Each row comes from the steps of one walk. Every step used is in the known rows, and no mark comes twice. Write the walk behind each row, first mark first.
(in the rows, 128 means zero)
Known rows
dumug/lazug/bige: [117 171 127 150 139 114 148  90 181 144  67 133 119 140 135  83 111 159
 158 142  97 103  71 108  92 198 130 143  88 127 119 112 180 161 116  74
  54 136 173 105 150 126  56 120]
mogu/merive/dumug/pinip/dabalis: [157 147 132 117 104 122 121 126  79 110 169  79 135 145 150 155 111 115
  95 120 128 135 164 107 177  55 126  51 117 131 176 175 118 142 164 127
 145 130 128 138 125 154  68 150]
bige/lazug: [ 93 148 104  94 113 117 126 122 165 104 123  91 139 135 155 113 130 164
 177 148 127  66 120 143  58 144 108 156  99  78 135 136 125 123 149 108
 102  95 141 158 104 119 126 156]
lazug/dumug/pinip: [ 70 128 159 124 134 139  78 115 126 134 122 117  89 123 143  79 176 167
 142 157 104 106 135 177  64 149 165 185 125  83  84 111 164 131 167 112
 123 106 126 119 120 121 117 132]
dabalis/fiful: [143 145 130 137 108 144 112 146 131 129 159 121 157 127 114 123 111 103
 125 117 114 159 127 136 144 114 119 133 114 153 102  99  93 136 128 153
 125 145 128 155 125 113 147 149]
pinip/dabalis/fiful: [168 163 163 128  70 128 120 172 157 124 138 139 133 139 130 121 130 114
  91  93 134 176 120 165 139  92 112 158 124 175 103  72  83 125 118 147
 157 146 121 153 115 121 132 156]
merive/dabalis: [123 129 119 131 122 152 160 121 116 134 141  91 142 116 127 143  96 124
  78  93 125 148 159  99 158  90 126 110 126 142 175 172 124 130 133 142
 104 100 153 144 102 152 133 140]
fiful/dabalis: [130 126 126 132 126 159 126 134 114 125 147 131 161 118 124 148  97 121
  89 113 130 155 142 119 144 106 107 131 105 113 131 137  90 153 122 161
 120 141  98 128 127 113 166 145]
nozu/tuka: [121 101 102 102 166 110 116 106 142 115 147 101 168 132 187 114 154 149
 108 168 130  93 120 105 145 172  90 106 149 153 119 128 103 126  89 108
 142 143 103 112 132 134 187  99]
nake/kiniv/pinip/dabalis/fiful/merive/dumug: [181 144 204  62 122  80 134 167 138  70 147 149 196 144  93  87 172  32
 107  97 165 192 113 178 209  97  94 151 136 169 148 105 151 103 125 180
  88 107 146 147  85 142 136 147]
pinip/dabalis/fiful/merive/dumug/tuka/nozu: [170 150 153 129 106 123 143 166 156 112 127 181 121 121 114 147 108 110
  96  66 143 161 109 139 176  91 103 116 118 146 106  73  93 154 118 155
 165 137 117 141 148 116 125 149]
merive/fiful: [130 134 112 130 119 151 143 134 131 157 158  90 138 117 108 148 110 110
 103 112 118 142 162  92 154  99 130  99 117 154 138 158 115 110 113 150
 113 124 168 145 102 152 136 137]
mogu/merive: [143 143 123 112 127 160 136 117  78 129 151  55 158 123 153 144 113 126
 107 139 138 125 154  98 152  93 120  73 121 147 178 186 116 108 144  97
 139 150 146 135 107 163  80 171]
tuka/dumug/merive/dabalis: [ 80  91 104 171 148 128 162 117 105 146 112 159  90 115 130 117 129 149
 145 134 119 121 135 114 109 142 172 124 173 142 161 170 147 114 117 109
 152 163 135 112 137 126 133  79]
bige/lazug/dumug/tuka: [ 71 140 117 106 136 100 129 114 176 107  59 126  81 107 139  99 144 184
 213 134 124  37 106 151  25 179 133 200  96  34 121 115 173 144 161  84
 107  82 147 143 113 107  96 149]
bige/lazug/dumug/pinip/dabalis: [ 69 152 141  96 102 116 110 128 181 109  89 115  78 135 149  96 164 192
 179 146 121  61 123 185  20 143 139 210 105  46  95  94 152 126 161 106
 121  71 137 152 101 104 107 146]
nozu/tuka/dumug: [ 92  74  84 124 171  92 132 102 149 121 122 140 147 119 197 101 168 153
 118 156 129  83 121  92 126 189 100 107 166 155 131 124 116 139  60  98
 156 153 110  97 146 129 189  59]
nikeb/dumug/merive/mogu: [191 104 122 136 155 102  78  92  85 146 121  87 142 171 121 158 138 112
 192 187 121 122 115 135  92 194 140 122 102 134 143 170 154  99 164 106
 122 121 110 108 134 128 104 145]
dumug/merive/mogu: [132 130 132 150 144 179 112 131  71 143 161 114 120 152 116 144 110 129
 162 184 138 140 126 133 135 127 188 110 158 146 138 187 155  73 197 117
 128 146 105 134 135 144  99 166]
tuka/nozu: [ 97  99 144 124 185 138 162 109 140 101 134  92 164 117 162  91 139 154
 106 149 116  78 117 137 132 173 132  84 145 141 124 155 119 101 131  97
 148 143 131 120 120 125 154 133]
lazug/dumug/merive/mogu: [ 88 126 152 134 142 156  93 116  99 144 107 136  75 114 119 116 145 156
 170 156 137 116 132 147  80 163 194 169 143  98 118 135 193 110 194  92
 127 123 117 123 119 128  98 162]
mogu/merive/fiful/dabalis/pinip: [169 146 121 139 105 180 175 135  86 145 137  68 134 107  98 192  68  97
  67 100 151 152 176  71 189  43 129  69 122 131 173 175 102 114 119 140
 129 126 149 139  98 158  93 157]
kiniv/nake: [109 145 138 111 120 148  90 144 132 133 134  94 227 128 125  67 176  83
 132 119 118 145 143 184 117 130 121 106 164 142 144 157 146 117 141 132
 113 125 131 117 152 168 139 136]
dumug/lazug: [137 151 124 136 138 111 125 106 142 142  96 129 138 137 132 108 122 145
 157 148 105 124  94 107 109 176 117 134 106 131 131 129 160 151 132  82
  81 132 150 105 158 138  79 125]
bige/lazug/dumug: [ 67 144 120  89 116 111 118 112 173 109  85 110  99 113 149 101 150 183
 191 138 131  51 125 155  24 167 127 195  97  47 122 105 160 139 158  89
 107  79 144 151  96 109 117 158]
nozu/tuka/dumug/pinip: [ 82  73  92 134 171 102 122 106 147 123 134 137 134 137 197  96 179 161
 118 176 113  83 123 114 121 176 113 110 172 147 105 127 115 129  66 112
 159 144 105  94 156 125 182  46]
mogu/merive/dumug/tuka: [159 136 110 126 138 106 139 111  75 110 138  91 137 118 139 156  91 105
 129 108 131 112 145  71 184  90 120  44 108 120 202 196 138 161 165 105
 130 142 139 130 137 158  57 153]
nake/kiniv: [123 119 173  83 170 115 111 131 114  93 150 101 208 140 126  68 161  81
 145 145 132 159 117 164 157 146 111 141 138 160 155 163 154  91 134 130
  85 125 142 127  79 132 139 141]
dumug/pinip/dabalis/fiful: [139 155 169 145  89 150  95 166 139 129 168 121 117 172 134 104 153 134
 100 150  99 161 125 198 123  77 143 158 134 148  64 101  91 102 141 167
 153 126 113 140 136 118 120 126]
lazug/dumug: [ 82 127 148 112 133 126  93 109 129 130 107 125 108  97 143  88 163 157
 143 129 124 106 133 148  71 170 144 177 116  95 119 108 166 145 158  93
 119 120 134 124 108 126 125 152]
pinip/dabalis: [155 154 163 112  85 123 116 155 149 120 139 124 138 139 155 107 146 133
  90 114 139 153 118 162 117 109 111 150 129 167 129 111  97 115 131 123
 151 143 125 139 112 139 126 159]
nake/kiniv/pinip: [152 128 197  67 150  90 129 147 128  75 145 105 211 145 115  53 188  50
 124 144 148 161 112 183 173 138 110 163 145 167 156 149 168  72 135 150
  73 114 155 137  71 150 137 143]
bige/lazug/dumug/merive/fiful/dabalis/pinip: [ 88 149 129 116 109 131 147 126 159 117  71 128  61 115  99 134 112 172
 182 136 141  67 128 154  44 139 158 201 118  31 111 107 155 119 162 111
 108  82 128 150  95  95 123 139]
tuka/dumug: [ 81  88 100 150 136 109 128 116 132 133 122 154 137 109 166  89 156 139
 139 131 116 109 125 116  89 163 132 124 145 144 153 144 135 140 102 101
 136 155 140 111 139 135 143  93]

Write each row's walk
[176 164 148 115  71 129 118 170 146 120 156 171 137 129 116 153 111 104
  87  66 146 186 124 142 169  68  94 124 111 157 112  66  81 156 121 167
 151 133 112 151 136 124 135 162] : pinip/dabalis/fiful/merive/dumug
[131 104 117 139 173  60 139 105 122  86 127 144 135 118 139 117 103 110
 147 105 108  83 108  96 172 152 126  64 114 101 163 168 149 184 166 117
 121 130 119 119 166 123 116 111] : merive/dumug/tuka/nozu
[ 94 142 179 130 105 137  84 141 146 134 112 139  74 127 132  87 176 161
 126 132 110 130 133 193  74 127 162 203 126  98  66  73 149 132 154 128
 144 111 122 130 118 111 112 135] : lazug/dumug/pinip/dabalis/fiful
[153 149 120 133 111 177 175 129  84 137 141  61 138 112 116 180  76 111
  77  87 139 157 179  78 193  47 126  67 121 151 187 174 111 123 128 130
 138 124 160 154  96 156  78 164] : mogu/merive/dabalis/fiful
[169 165 153 117  77 148 122 174 149 130 148 161 135 129 119 146 118 113
  88  78 146 186 118 152 154  77  98 142 118 163 100  64  77 133 113 159
 156 138 120 150 130 127 136 168] : pinip/dabalis/fiful/merive
[180 144 205  70 121 116 131 174 138  82 146 144 199 144  94  92 172  32
 105 110 175 202 113 179 203  96 105 158 143 180 143 112 160  79 128 177
  85  96 147 148  80 156 122 165] : nake/kiniv/pinip/dabalis/fiful/merive/mogu
[160 135 124 154 100 166 163 149 130 146 136 117 131 108  76 173  67  87
  67  88 136 165 158  93 172  68 129 114 121 122 128 136  93 128 111 178
 100 106 134 137 107 134 159 129] : merive/fiful/dabalis/pinip
[104  94 109 183 135 136 165 133 112 148 108 173  83 112 104 130 113 128
 134 132 126 128 134 111 115 129 176 129 174 130 138 152 135 111 109 127
 144 163 125 110 139 117 145  72] : tuka/dumug/merive/fiful/dabalis/pinip
[ 80  91 108 164 151 120 137 120 106 141 119 163  99 123 144  97 148 152
 166 161 115 109 119 131  89 166 168 130 169 144 144 161 145 109 122  97
 156 183 124 108 146 120 135  83] : tuka/dumug/merive
[ 91  73  87 140 178 105 154 102 130 130 116 144 114 125 172 122 150 160
 122 156 130  90 127  90 139 175 129 106 185 155 137 142 126 121  70 102
 167 159 108  99 145 121 181  51] : nozu/tuka/dumug/merive/dabalis
[133 129 113 141 116 167 156 143 130 159 150 115 137 109  88 179  82 104
  80  90 126 161 173  83 172  75 122 104 107 133 133 147  98 132  97 181
 117 125 146 140 107 132 154 136] : merive/fiful/dabalis
[112  77  94 150 162 111 160 114 136 130 108 157 109 121 146 136 130 141
 111 154 139  99 122  89 148 162 132 112 188 141 120 124 109 121  64 119
 159 155  94  95 147 115 193  43] : nozu/tuka/dumug/merive/fiful/dabalis/pinip
[201 118 137 128 119 112  65 119 120 145 136 106 144 178 125 161 152 105
 144 152 113 153 117 161 104 141 104 134  81 131  96 112 117 124 133 152
 131  86 110 114 148 124 107 138] : nikeb/dumug/pinip/dabalis/fiful/merive/mogu
[206 109 126 147 142  99 115 101  98 148 104  94 120 160  81 173 113 101
 161 160 121 131 122 132 107 169 135 135 105 117 131 150 124 105 135 129
 122 126 113 106 125 108 134 113] : nikeb/dumug/merive/fiful/dabalis/pinip
[172 180 151 129  77 122 134 155 175 128 120 183 116 133 110 142 100 116
 101  63 140 176 103 132 157  94 100 133  97 149 103  51 106 173 110 152
 125 134 131 144 145 118 104 151] : pinip/dabalis/fiful/merive/dumug/lazug/bige
[165 133 142 148 101 157 134 141 116 108 129 134 156 116 106 141  72  97
  68 113 145 161 121 133 142  94 118 146 127  96 123 118  84 146 140 156
  98 117  80 124 126 116 170 134] : fiful/dabalis/pinip
[151 144 109 130 112 193 107 150 111 143 179 155 165 115  96 179  84  89
 118  98 146 184 133 104 181  80 108  95 107 142 103  99 106 146 135 176
 113 112 119 154 152 139 133 180] : dabalis/fiful/merive/mogu
[123 133  96 102 135 187 150 124  99 142 167 135 155  96 110 184  84 127
  83  80 149 163 147  88 180  74  93  79 113 118 156 151 112 147 124 161
 106  95 140 133 136 157 146 161] : fiful/merive/dabalis
[ 63 130 124 108 153 101 148 110 184  99  51 126  80 104 142  95 146 191
 207 136 125  20 103 152  31 191 139 188 104  34 116 118 174 136 155  76
 120  85 147 139 112 101 101 143] : bige/lazug/dumug/tuka/nozu
[ 99 103 118 168 108 148 116 148 135 146 139 185 107 133 145 118 154 132
 119 125 121 149 128 143 113 102 146 127 152 143 103 113 126 131 107 147
 154 121 121 117 161 134 118  96] : tuka/dumug/pinip/dabalis/fiful/merive/mogu
[ 85  91 101 176 145 135 160 130 111 158 116 171  86 113 113 132 124 139
 144 133 119 126 142 106 116 136 169 121 163 139 142 159 135 115 100 129
 157 175 131 110 140 116 142  77] : tuka/dumug/merive/fiful/dabalis
[ 77 158 141 105  93 119 109 137 185 110  89 124  75 134 136 103 155 182
 180 135 119  70 125 187  29 135 140 214 103  51  84  77 145 130 154 117
 123  74 136 158 103  95 109 147] : bige/lazug/dumug/pinip/dabalis/fiful
[130 132 128 154 142 171 156 141  88 160 147 122  95 136  73 168  88 130
 132 148 123 149 152 118 157 100 174 118 148 133 124 171 118  84 139 155
 144 168 122 132 121 113 139 128] : dumug/merive/fiful/dabalis
[138 140 122 145 106 158 162 138 125 138 140 107 138 115 100 155  79 107
  80  70 121 171 160 101 177  73 128 115 122 150 149 135 109 140 121 168
 114 104 153 159 106 131 140 139] : merive/dabalis/fiful
[146 139 143 158 128 160 164 131  82 129 128 107  93 138  90 140  82 129
 118 147 133 144 126 142 144 101 184 133 177 126 148 178 131  80 178 125
 121 136 114 134 116 129 130 123] : dumug/merive/dabalis/pinip
[ 96  73  86 145 176 113 156 113 134 138 116 156 113 122 155 139 142 154
 119 153 132  96 136  82 147 168 127 105 177 146 120 131 114 124  55 122
 168 167 103  96 147 115 191  48] : nozu/tuka/dumug/merive/fiful/dabalis
[204 173 176  99  63  81 145 169 165 101 131 166 138 140 104 124 152  70
  80  87 158 172 109 152 179  90  98 154 119 155 123  64 127 137 127 171
 108 117 143 152 133 151 114 149] : kiniv/pinip/dabalis/fiful/merive/dumug/lazug
[ 92  76  86 139 177 104 149 107 137 138 121 146 114 125 165 123 153 156
 132 165 127  86 129  88 138 179 132 104 183 158 124 135 122 114  63 106
 169 167 113  97 144 124 182  51] : nozu/tuka/dumug/merive/fiful
[145 144 111 124 112 151 103 145 111 125 192 160 152 128  97 168  91  92
 118  93 121 174 135 119 187  72 103  88 102 119  95  90  93 174 136 191
 118 119 112 150 162 115 149 143] : dabalis/fiful/merive/dumug/pinip
[182 106 125 127 161  83  86  89  92 139 117  85 138 171 123 140 149 125
 193 188 107 112 109 150  80 205 128 139 101 129 137 159 135 103 149 100
 130 145 113 102 131 111 125 125] : nikeb/dumug/merive
[ 91 102  98 164 142  90 140 104 148 147  81 176 118 114 154  90 147 149
 163 134 105 108 103  99  83 188 130 134 135 137 147 129 166 163  94  77
 111 149 152  92 164 133 101  77] : tuka/dumug/lazug
[ 98  82  83 135 175  81 138  93 162 130  92 158 136 122 187 104 161 163
 136 156 121  80 104  80 122 207  99 113 158 150 126 111 138 153  55  82
 140 149 120  83 164 129 160  48] : nozu/tuka/dumug/lazug
[180 133 118 136 154  58 105  62 162 146  56 102 141 161 133 115 137 134
 189 157  95  96  77 117  62 244  99 147  52 121 131 115 170 160 109  76
  69 113 157  89 147 115  75 114] : nikeb/dumug/lazug/bige
[ 95  72  86 140 177 113 132 104 126 131 123 148 125 131 179 122 156 153
 137 176 138  90 121  91 133 185 135 101 184 159 131 141 133 115  86  98
 162 156  98  97 153 132 169  66] : nozu/tuka/dumug/merive/mogu
[164 152 134 125  96 126 123 134  83 114 169  87 132 144 137 161 103 105
  97 109 126 145 163 107 187  44 126  55 114 134 162 156 109 147 159 137
 147 133 127 143 126 146  71 149] : mogu/merive/dumug/pinip/dabalis/fiful
[125 137 128 147 144 162 147 134  91 157 154 106  96 144  89 148 108 136
 149 165 119 136 143 126 144 117 181 114 154 146 128 177 130  69 150 132
 142 168 136 136 119 128 128 128] : dumug/merive/fiful
[175 163 151 124  72 163 116 176 146 134 153 162 139 129 116 160 112 103
  86  79 158 195 122 141 162  69 106 131 119 166 105  73  91 132 123 163
 149 124 116 153 133 138 120 181] : pinip/dabalis/fiful/merive/mogu
[ 81 130 158 125 148 135 102 114 105 138 101 133  73 111 122  97 155 169
 172 158 124 105 127 164  70 174 183 184 142  92 111 125 176 113 176  87
 136 147 121 120 116 112 118 143] : lazug/dumug/merive
[173 104 128 127 146  85  63  92 111 136 136  69 156 182 145 122 168 124
 164 190  88 112 118 165  73 180 111 139  83 118 110 148 124 118 138 124
 118 103 119 102 138 119 123 113] : nikeb/dumug/pinip
[137 126  87 106 153 124 118 117  94 118 166 175 152 103 115 169  89 108
 136  90 139 134 116  82 185 107  87  61  96  91 153 148 129 192 152 150
 104 116 116 119 179 144 129 146] : fiful/merive/dumug/tuka
[180 168 150 121  76 121 124 165 153 126 133 181 128 132 110 154 107 108
 100  68 141 187 112 134 167  82  95 128 107 152 107  56  95 167 116 154
 139 131 121 142 150 123 116 153] : pinip/dabalis/fiful/merive/dumug/lazug
[148 146 112 122 117 171 161 127  87 152 152  51 138 114 121 172  97 113
  93 115 137 135 180  69 177  64 127  56 117 155 179 190 118 101 124 120
 138 138 173 142  94 171  77 165] : mogu/merive/fiful
[104 132 159 145 129 151 130 128 111 148  88 142  55 101  80 129 119 146
 139 130 134 124 140 145  96 140 188 182 144  81 106 113 165 117 163 117
 125 128 120 122 109 109 129 132] : lazug/dumug/merive/fiful/dabalis/pinip
[101  84  98 132 152 115 128 126 156 129 135 168 125 131 175 120 167 153
 103 146 127 111 118 116 141 147 102 114 167 151  87  89  98 137  50 133
 175 142  99  99 163 119 183  54] : nozu/tuka/dumug/pinip/dabalis/fiful/merive
[ 77 158 133  96  98 134 112 136 179 116  98 138  76 127 128 122 149 182
 176 126 130  78 124 180  42 124 130 200  99  42  81  71 142 138 152 127
 124  67 135 155 111  98 112 151] : bige/lazug/dumug/pinip/dabalis/fiful/merive
[152 143 107 119 110 144 109 141 112 124 182 165 161 114  96 171  84  87
 119  80 130 173 134 103 190  81  92  85  98 126 112  87  94 181 130 180
 116 128 116 151 156 121 154 151] : dabalis/fiful/merive/dumug
